Each row comes from the steps of one walk. Every step used is in the known rows, and no mark comes twice. Write the walk behind each row, first mark first.
Known rows
W/N/Z/F/M: [-28 -39   9  -3   2  30 -40   1   5 -42  -9  27 -13 -10  -9  -2  35   0
 -18  37]
V/W/N/Z: [-10  -1  -1  23  -1  36 -27  23  16 -52  -5   7   4   3 -16  14  24  27
 -20  12]
F/M/N/W/V/Z: [ -6  13   4 -35 -14  43 -19  14   7 -13  18  24  -6 -10  -9 -10  25 -12
  -4  22]
M/N/W/V/Z: [ -1  19   4 -32  -3  44 -13  17  19 -24  14  23 -14 -21 -22  -2  15  16
  -8  -3]
M/V: [-40  -1   7   8   5  20 -33  27   2 -20   1  26 -16  -3 -23   5   4  37
   8  -3]
J/N: [-24 -19  16 -16  -3  31 -32  12  44 -19   7 -23 -12  17  -9   4   3  36
   1  -2]
Z/F/M/N/W: [-24 -19   3 -50  12  33 -23   5 -10  -9   6 -11 -18  -8 -14  -8  26  -2
   2  15]
M/N/Z/F: [-46 -39  19 -44  25  55 -30   4  -7 -31   1  11 -16 -17 -16   3  13  24
 -12 -19]
M/N/W/V/Z/F: [ -6   8   1 -44  10  42  -5  11  13 -19   9  19 -30 -51 -30  -7  18  20
  -5  -7]
Z/F: [-23 -20   6   2   0  31 -30  27  18 -16 -11  -5 -35 -21 -23   4  13  50
   6  11]
W/N/Z: [-16 -17  13  16  -3  37 -40  10  26 -58  -9  31  -6   5 -10   9  21  25
 -26  14]
V/Z/F/M/N/W: [-14 -19   3 -47  12  29 -19   3 -19 -10  17  -5 -18 -33 -14  -7  32  -1
  -4  19]
N/W/V: [  4  25  -1   9 -23  42 -25  34  38 -31 -11   9 -26   2 -17  -3  11  23
 -13  11]
W/N: [ -6  -7   4  24  -8  18 -37  18  47 -37  -6  26 -14   0 -27   8  17  42
   1  23]
W/V/Z/F/M/N: [-31 -12   7 -47  -4  38 -22  10  10   0  14  38 -20 -37 -18 -15  26   7
  16  21]
M/F: [-49 -10  18 -18  -5  32 -48  26  29 -24   4   4 -12  -6 -23  11   3  42
  20   2]
J/N/W/V/Z: [  7  14   5 -22  -9  40 -10  13  45 -25  12 -11 -16 -14  -9  -4   9  14
 -15   0]
Z/F/M: [-29 -26   5  -5  -9  26 -38  22   7  -7  -6  -1 -24  -9 -11  -5  25  21
   8  34]
Z/F/M/N: [-44 -31  11 -47   7  32 -33   7   1  -1   6   6 -16  -8 -16  -8  21  12
  18  17]
F/Z: [-11 -13  11  16  -6  29 -50  40  24 -12   0   6 -14   1 -16  10   4  26
 -10  20]

Write each row's walk
[-59 -31  10 -18  15  35 -35  14 -39 -25  -1  26 -18 -14  -3  -8  23  -6
 -10  11] : N/Z/F/M/V
[-43 -30  22 -35  -1  53 -40   6 -12 -25  12  15   8  25   7  -3  20  -6
 -16  10] : F/M/N/Z
[-15 -17  -4   8  16  34 -22  16   7 -46 -11   3 -11 -25 -24  11  30  30
 -14   7] : V/W/N/Z/F
[-47  -3  -9  -4  10  13 -18  33 -32   0   3  -3 -15 -23 -20  -2  25  13
  24  13] : Z/F/M/V/W
[-38 -34  12 -11  -5  45 -41  17 -13 -27  -8   3 -18  -6   4  -6  27   5
 -22  28] : N/Z/F/M
[-35  15  -4  17   6  19 -19  41 -12 -14   5  -1  -7  -6 -25  11  10  38
  16  -6] : M/V/W
[-52 -31   5  -8  20  21 -36  -2 -20 -39  -4  51  -9 -18 -12  -7  28 -11
  -6  21] : W/N/Z/F/M/V
[-31   5  -9  17   2   2 -24  24  -4 -20   8  26   9   3 -21   5  31   5
  20  29] : F/M/V/W/N
[-38 -13   5  -3  16  14 -22  20 -17 -15   5  28 -32 -59 -30   1  14  42
   8   1] : M/V/Z/F
[-36 -11  -3   4  32  23 -15  13 -18 -45  -4  24 -10 -34 -30   8  25  21
  -5 -10] : M/V/W/N/Z/F
[-30   0   9  10   5  16 -28  27  -8 -19  10  32 -18 -31 -23   5  11  39
   1   4] : M/V/Z
[-39  -5   0  10  10  23 -29  17 -22 -39   7  30  18   5  -8   5  32 -12
  -6  19] : F/M/V/W/N/Z
[  1   0   1 -36   5  38  -2   4  37 -20   9 -14 -33 -42 -19  -9  13  18
 -12   0] : J/N/W/V/Z/F
[-22   0  -1 -52  -2  45 -18  13  10 -10   0  13 -21 -11 -17 -16  23 -10
   5  14] : Z/F/M/N/W/V
[  0   7  -5 -10 -18  35 -18  24   6 -16   0  11 -33 -38 -11 -15  32  -2
 -12  39] : N/W/V/Z/F/M
[ -2   9  -7  29  -6  17 -26  31  34 -31  -3   1  -3  -1 -30  15  24  44
   6  19] : V/W/N
[-53 -16  -1 -12  16  33 -22  26 -49 -19   2   2  -4 -17  -7  -2  28  -4
  -3   5] : N/Z/F/M/V/W
